(in the rows, 128 means zero)
Known rows, with every way that one mark hangs from another
sede{dakam{disu} goguros{desek{firez}}}: [161 133 171 109  93 120 121 117  90 182 131 145 152  84 151  85 141  93
 109 156  97  96 181  97 129 167 116 191  79 111 151 140 129 153 121 124
 155 124 100 135 122]
munesi{disu{dakam} nabi{rabizu{zamiseg}}}: [ 89 159  76 116 110 149  82  92 113  88 140 130 193 158 116  85  93 120
 169  89 129 132  65 202 160  73 117 130 115 108  84  84 145 169 116 140
 114 139 128  71 184]
podo{fesigi{sede}}: [148 107  95 161 134 173 122 143 154  90 114 112  95 114 116 160 145 140
 147  85 101 127 150 107 111 134 121  99 138 159 117 156 120  92  99 114
 155 101 130 147  74]
rabizu{nabi{desek} zamiseg}: [109 136 150 101 149 101 205 132 123  90 169 131 109 124 108 101 114 119
 146 121 125 167 133 173 110 173 138 143 155 164 142 130 133 142 182 136
  68 150 140 111 108]
fesigi{sede{dakam goguros{desek{firez}}}}: [158 103 173 187 128 122 113  96  88 143 129 122 147 108 126 103 121  70
 112 133  68 137 158  88 123 170  88 191 112 139 145 124  90 140 102 134
 198 110  96  89 126]
dakam{disu{munesi}}: [155 122 105 114 119 139 178 140 161 156  80 134  94 124 136 155 121 170
 134 141 154 118 137 118 171 107 175 105 123 110 127 135 151 132 168  95
 119 130 137 179  91]
fesigi{sede}: [144  94 110 181 137 147 140 115 141  96  96 114 121 154 110 161 131 143
 147  91 112 146 130 111 151 125 136 126 138 168 152 111 115 113 131 117
 147  93 130 124 106]
munesi{disu nabi{desek}}: [ 70 113 100 105 130 141  92 117  99 120 170 123 134 146 106 116 156 124
 140 104 198 138  92 148 124 152 137  97 126 119 124 167 137 130 119 124
 139 116 149 108 195]
nabi{munesi{disu} rabizu{zamiseg}}: [117 162 100  95 110 125  71 133 123 114 136 135 137 164 119 129 108 167
 110 107 135 147  77 181 165  64 127 137 139 147 149  94 123 136 166 138
  62 140 162 116 141]
goguros{desek{firez} sede{dakam}}: [152 113 113 179  97 120  85 151  93 180 158 142 171 147 174 116 137 107
 115 112  64 145 173  99  72 207  84 184 139 141 115 140 130 122  76 138
 214 141 113 137 151]
disu{munesi{nabi}}: [ 90  79  98 135 129 152 152 149 152 130 109 103  97 154 119 182 123 118
 113 123 198 124 118 153 144 104 180  57 130  99 102 148 138 116 122  85
 192 106 148 117 124]
zamiseg{rabizu{nabi{desek munesi}}}: [110 133 154  91 158  58 127 162 152  82 132 110  83 131 139 152 149 145
  98 191 158 186 142 147 107 125 132  94 174 156 165 132 122  93 167 174
  44 138 143  98 111]
munesi{disu nabi{rabizu{zamiseg}}}: [ 75 137  66  97  94 153  64 108  96  97 163 110 156 158 102  92 108 126
 164  69 166 137  86 210 164  82 137 134 116 112  96 100 135 143 151 114
 118 136 153  87 166]
munesi{nabi}: [ 85  94 106 121 122 158 118 146 139 112 136 102 125 151 115 172 156 126
 122  92 178 108 130 132 115 118 163  80 117 137 127 131 138 125 104 108
 183  86 134 107 140]
zamiseg{rabizu{nabi}}: [119 113 145 117 138  99 137 135 156  56  94  95  86 128 126 147 153 113
 151 149 136 173 161 188 134 134 144 107 152 137 157 151 145 111 107 122
  70 119 132 113 117]
podo{fesigi{sede{dakam goguros{desek}}}}: [161  90 164 177 131 178 107 119 140  89 144 132 101  79 125  96 109  96
 130 114  88 101 177  70  96 165  76 134 157 106 119 163  95 113  93 138
 175 123  75 133  73]
fesigi{sede{dakam{disu{munesi}}}}: [182 112 124 186 139 156 170  89 161 150  69 123 112 128 150 138 105 150
 155 120 109  99 125 105 178  92 146 139 122 111  95 101 103 126 167 117
 153 144 135 197 113]
sede{goguros{desek{firez}}}: [132 114 149 125 104 101 122 153  91 149 137 131 126 105 110 118 128  87
  91 151 114 162 173 109 111 189 124 156 112 134 183 162 139 150  89 111
 166  99  96  75 104]
sede{dakam{disu{munesi}} goguros}: [156 130 180 128 134 158 183 122 151 154  82 128  85  98 130 137 120 123
 122 163 126  60 144 111 161  95 155 130 110  71 124 125 120 142 127  96
 119 145 115 200  89]
fesigi{sede{dakam goguros}}: [143 103 188 185 160 167 143  95 130 100  97 108 116 126  98 145 133  99
 137 116  81  95 136  95 138 117 110 153 127 126 151 104  86 130  96 123
 144 102 102 146 100]
sede{dakam{disu} goguros}: [154 134 187 115 127 160 144 112 135 144 107 130 118  96 122 124 144 121
 132 138 110  43 155  97 138 113 134 148  97 107 150 116 122 144 112 115
 102 120 105 184  98]
podo{fesigi}: [135 126 112 114 123 175 127 166 160 122 138 119  87 104 114 171 159 144
 125 112 126 111 153 134  90 143 130  84 130 153 124 183 151 101  68 106
 130  99 129 159  87]
dakam{disu}: [149 121 103 103 100 145 144 133 141 144 102 130 124 123 131 142 149 168
 138 112 140 102 150 112 143 125 160 123 110 139 157 122 155 132 146 109
 102 108 133 167 105]
dakam{disu{munesi{nabi{desek}}}}: [105 109  85  98 122 121 158 137 134 172 142 134 118 123 125 129 119 152
 134 141 208 109 129 113 129 112 176  84 116  90  82 119 144 126 184 117
 151 143 134 131 124]
dakam{disu{munesi{nabi}}}: [111  96  85 102 109 146 147 140 153 147  96 116 110 129 138 158 124 141
 137 113 197  87 129 129 163  83 194  70 107  85  94 118 140 129 171  85
 169 120 141 153 113]
sede{dakam{disu} goguros{desek}}: [153 104 177 125  93 145 133 116 135 138 121 152 135  95 141  79 114 126
 130 142 131  70 179  71 129 156 116 152 130  94 146 131 128 142 136 138
 139 126  80 158  99]
fesigi{sede{dakam goguros{desek}}}: [148  72 174 192 126 153 131 103 123  98 117 124 127 121 119  98  98 104
 131 121  97 116 157  68 130 156  90 159 160 118 147 120  92 133 119 148
 174 111  74 105  99]
munesi{disu{dakam} nabi{rabizu}}: [ 92 147  90 135 119 133  85 106 128  87 125 129 194 161 131 107 114 136
 160 112 144 140  77 143 149  81 104 103 114  93 102 122 153 136  53 133
 141 114 120  87 201]
sede{dakam goguros}: [127 120 201 141 143 168 150 125 138 136 119 114 107 119 104 159 149 104
 117 147 111  79 140 121 119 128 121 140 117 117 156 134 118 135  75 113
 126 112 107 146 112]
dakam{disu{munesi{nabi{rabizu}}}}: [110 118  63 115  94 117 130 141 139 143 109 124 130 143 142 129  91 158
 156 133 193 114 132 106 155  57 163  94 106  78  67  83 148 112 162  96
 153 147 132 124 115]
munesi{disu{dakam}}: [139 149 134 140 147 153 135  95 150 102  85 141 155 147 126 137 150 136
 142 117 115 135  85 154 155 135 114 107 127 132 160 178 158 150  55 128
 110  93 126 129 178]
desek{firez}: [129 139 123 123 123 122 133 145 107 169 122 113 130 138 118 180 174 110
 102 134 107 158 136 151 116 150 141 142  84 173 161 156 146 128  88 100
 153  96 144 114 137]

Rows
[119 134 165  98 146 107 162 163 162  64 117 119  96 143 131 163 109 130
  78 107 125 133 121 156 136 111 164  98 150 168 169 116 108 123 188 124
  71 114 158 140  92]  rabizu{nabi{munesi} zamiseg}
[102 117 114 157 156 123 177 126 157 156 132 135 141 151 117 150 104 130
 124 171 172 142 101 110 107 122 140  69 144 105  78 138 147 146 124 143
 176 139 109  76 150]  disu{dakam munesi{nabi{desek}}}
[129 179 174 106 167 106 153 116 167  38  81 139 140 141 150 123 111 121
  97 104  94 140  67 181 175 100 135 100 150 149 164 146 115 153 141 138
  51 115 151 135 155]  rabizu{nabi{munesi{disu{dakam}}} zamiseg}
[137 157 146 133 152 136 106 126 170 106  75 143 148 160 142 169 149 160
  86 130 116 123  67 132 160  94 126  85 139 148 178 154 132 136  90 143
  94  89 137 140 173]  nabi{munesi{disu{dakam}}}
[101 144  89 160 139  91 171 128 139 157 152 137 165 159 120 129  75 140
 148 181 171 167  99 106 106  93 112  93 143  90  52  98 154 128 111 154
 160 167 105  56 159]  disu{dakam munesi{nabi{desek rabizu}}}
[119 190 110  98 129  62  68 149  72 184 174 142 156 150 129 131 150 145
  92 175 135 200  74 131 117 114  96 159 110 158 153 135 133 106 117 147
  91 146 165  92 194]  nabi{desek{firez} munesi{disu} rabizu}
[161 114 176 157 143 156 134  86 130 114  79 125 131 103 121 116 131 120
 155 109  84  59 146  73 161 100 130 162 105 118 143  72  98 141 136 123
 120 115 105 174  89]  fesigi{sede{dakam{disu} goguros}}
[110 122 145 106 148  77 153 134 136  71 145 112  88 118 114 122 147 121
 154 173 144 196 159 174 108 168 127 117 158 137 143 153 145 114 137 162
  59 144 133  92 121]  zamiseg{rabizu{nabi{desek}}}
[170 123 100 149  74 113  87 136  97 189 140 151 181 127 190  88 145 125
 135 101  65 112 185  74  90 191 101 197 111 127 106 114 140 124 118 138
 190 154 115 161 129]  goguros{desek{firez} sede{dakam{disu}}}
[146  82 128 158 120 156 109 146 134  65 124 137  89  86 115  96 108 108
 136 102 108 134 183  64 106 169 100 113 164 128 144 160 109 110 100 125
 161 105  73 107  37]  podo{fesigi{sede{goguros{desek}}}}
[146 109 142 152 142 171 115 144 139  66 107 115  81  88  88 143 132 109
 139  94  94 110 164  91 113 132 122 105 133 135 142 141 110 107  84  99
 131  96  99 142  35]  podo{fesigi{sede{goguros}}}
[164  98 105 158  74 139 102 133 137 149 134 163 160 137 191  79 113 161
 151  96  97  95 182  57  97 184  97 162 163 107 106 103 136 120 139 148
 166 163  93 182 110]  goguros{desek sede{dakam{disu}}}
[120 151  84 114 104 109 146 127 100 156 208 140 138 145  90  96  95 160
 162 139 126 173 124 160 103 132 110 174 146 165 107  74 148 143 178 163
  80 176 123  80 108]  nabi{desek rabizu{zamiseg}}
[124 182  76 110 107  77 135 128  59 199 213 133 159 133  86 102 119 127
 141 157 100 195 126 184 102 147 109 206  98 190 103  76 151 147 156 148
 101 172 139  57 132]  nabi{desek{firez} rabizu{zamiseg}}
[ 78 158  79  98 114  91  67 124  47 165 197 126 177 144 110  93 149 106
 146 132 165 186  88 164 108 137 108 156  82 124 102 128 148 122  90 125
 147 138 153  60 223]  munesi{disu nabi{desek{firez} rabizu}}
[156 123 117 148 100 157 112 136 136 150 113 137 156 144 168 130 145 155
 156  90  76  64 162  92 103 142 119 154 127 124 105  88 134 120 110 126
 136 148 123 212 108]  goguros{sede{dakam{disu}}}
[120 165 146 101 147  73 193 132  82 130 180 126 129 112 106 111 132  83
 122 134  95 193 136 197 104 180 141 169 103 187 135 136 133 148 162 125
  85 147 158  86 129]  rabizu{nabi{desek{firez}} zamiseg}
[106 111 109 154 146 151 162 130 173 131  87 117 137 153 128 177 106 123
 117 139 158 116 108 135 140  94 156  58 132  97  89 134 145 145 101 116
 195 110 119 103 141]  disu{dakam munesi{nabi}}
[110 133 158  84 154  93  78 139 160  39  73 101  81 136 148 145 163 129
 107 139 158 169 107 191 169  99 142  87 165 125 187 178 122 102 130 132
  42 111 168 134 157]  zamiseg{rabizu{nabi{munesi{disu}}}}
[185 125 109 159 137 186 148 105 170 141  88 123  88  91 155 132 119 144
 158 113  99  78 138 112 139  94 134 115 122 107  64 136 103  98 140 108
 154 151 138 219  83]  podo{fesigi{sede{dakam{disu{munesi}}}}}
[ 92 138 116 125 154 132 110  99 122 117 149 137 177 144 119 106 141 120
 145 124 166 132  72 143 116 140 116  92 131 115 113 157 148 150  88 153
 139 114 121  84 209]  munesi{disu{dakam} nabi{desek}}
[116 158 161  88 159  31 111 162 115 119 140 110 103 116 138 157 175 109
  82 203 126 206 141 168  94 140 135 132 124 175 168 140 122 109 145 163
  61 136 159  76 138]  zamiseg{rabizu{nabi{desek{firez} munesi}}}
[109 172  96  96 123  99  86 132 101 142 181 152 135 156 110 102 110 173
 116 136 154 168  71 166 137  96 109 153 153 156 138  92 124 131 195 168
  40 167 155 101 152]  nabi{desek munesi{disu} rabizu{zamiseg}}
[161 100 168 133 108 143 177 116 147 158 100 150  98  96 144  94  98 125
 118 172 144  86 169  83 153 134 128 133 144  63 124 142 125 147 152 116
 152 150  85 160  93]  sede{dakam{disu{munesi}} goguros{desek}}
[123 188  91  97 115  61 101 155  78 198 196 141 156 144 107 142 118 148
  82 171 106 184 107 153  95 104 118 180 108 200 124  62 126 136 187 166
  90 168 152  63 118]  nabi{desek{firez} munesi rabizu{zamiseg}}
[102 151 162  76 163  91 143 137 124  76 150 138 109 132 125 109 117 126
  93 114 143 166  79 176 141 135 142 120 160 153 170 151 110 133 192 143
  28 142 175 130 154]  rabizu{nabi{desek munesi{disu}} zamiseg}
[ 69 143  66  92 111 128  77 103  75 119 207 133 165 149  95  63 105 128
 171  99 179 152  80 194 129 115 123 144 128 122  82  93 139 147 169 141
 100 166 142  70 183]  munesi{disu nabi{desek rabizu{zamiseg}}}
[166 123 107 162 109 151 142 136 152 167  86 137 122 144 170 143 124 157
 151 113  98  80 153  96 124 121 135 139 143  83  84  99 132 124 124 107
 149 171 126 223 100]  goguros{sede{dakam{disu{munesi}}}}
[170 135 164 141 139 183 117 111 144 101 102 126 107  61 127 113 138 113
 157  99  79  39 162  81 126 103 114 138 101 114 108 108 101 113 107 117
 118 127  99 196  60]  podo{fesigi{sede{dakam{disu} goguros}}}
[133  96 185 145 117 153 137 126 130 129 143 135 118 114 126 110 117 106
 110 152 126 103 167  96 107 171  99 145 153 103 157 155 123 141  97 138
 162 113  76 120 106]  sede{dakam goguros{desek}}
[111 175 172  83 163  54 126 150 101 119 143 126 127 123 145 137 165 107
  76 158 130 192  86 146 120 154 125 126 111 158 185 193 119 102 124 123
  66 116 184 122 197]  rabizu{nabi{desek{firez} munesi{disu}}}
[107 135  83  96 126  92 146 138  96 216 146 129 134 109 125 132 140 115
 117 155 183 133 136 132 124 123 175 116  68 117  81 125 140 137 170 107
 174 145 153 110 149]  dakam{disu{munesi{nabi{desek{firez}}}}}
[ 93 128 116 133 139 166  95 101 144  85 100 118 174 151 129 133 144 115
 137  93 153 112  75 154 150 112 134  78 110 107 124 153 144 150  64 124
 149  84 126 107 208]  munesi{disu{dakam} nabi}
[ 84 121  61 109  92 144  97 131 109 113 175 109 150 162  98 123  99 138
 154  86 155 124 118 173 129  81 143 129 120 131  86  58 140 142 157 123
 143 139 131  77 114]  munesi{nabi{rabizu{zamiseg}}}
[113 139 136 101 149 112  99 137 128 146 142 143 116 148 121 151 161 169
  87 146 173 151  76 126 124 138 129 101 152 160 176 165 124 117 145 146
  79 114 155 137 168]  nabi{desek munesi{disu}}
[173  90 100 170  89 136 138 139 147 169 107 159 135 141 192  95  91 160
 141 117 109 105 177  66 123 158 115 145 180  74  83 126 132 122 160 130
 181 179 106 196  96]  goguros{desek sede{dakam{disu{munesi}}}}
[112 136 173 110 169  73 170 176 154  99 141 132 101 143 132 160 131 142
  81 159 147 160 127  89  86 140 134  91 166 160 174 151 120  92 162 146
  75 124 148 126 124]  rabizu{nabi{desek munesi}}
[113 172 128  95 147  90  87 144  90 184 153 138 133 136 128 162 184 130
  66 158 139 174  77 144 119 148 126 140 105 173 179 169 123 116 121 137
 104 118 172 114 188]  nabi{desek{firez} munesi{disu}}
[141 121 190 137 111 127 126 130  90 178 151 132 139 100 132 116 141  73
  92 165 100 123 162 117  98 182  98 179 110 124 157 158 121 148  79 127
 180 113  95 100 131]  sede{dakam goguros{desek{firez}}}
[170 112 170 170 148 159 179  90 149 129  58 122  97 105 125 128 101 124
 149 133  97  77 138  89 181  86 145 147 121  80 113  89  91 139 155 103
 132 141 113 186  74]  fesigi{sede{dakam{disu{munesi}} goguros}}
[165 122 131 183 147 198 115 115 154 104 128 106 104 104 130 154 146 125
 144  96  80  95 134 118  99 127  99 120 134 149  97 151 103  94  82 128
 162 117 135 178 108]  podo{fesigi{sede{dakam}}}
[172 113 130 164 127 162 136  83 146 129  92 122 142 126 149 126 133 153
 163  93  89  80 133  96 154 104 127 154 109 146 124  85 111 122 153 138
 139 122 135 184 126]  fesigi{sede{dakam{disu}}}
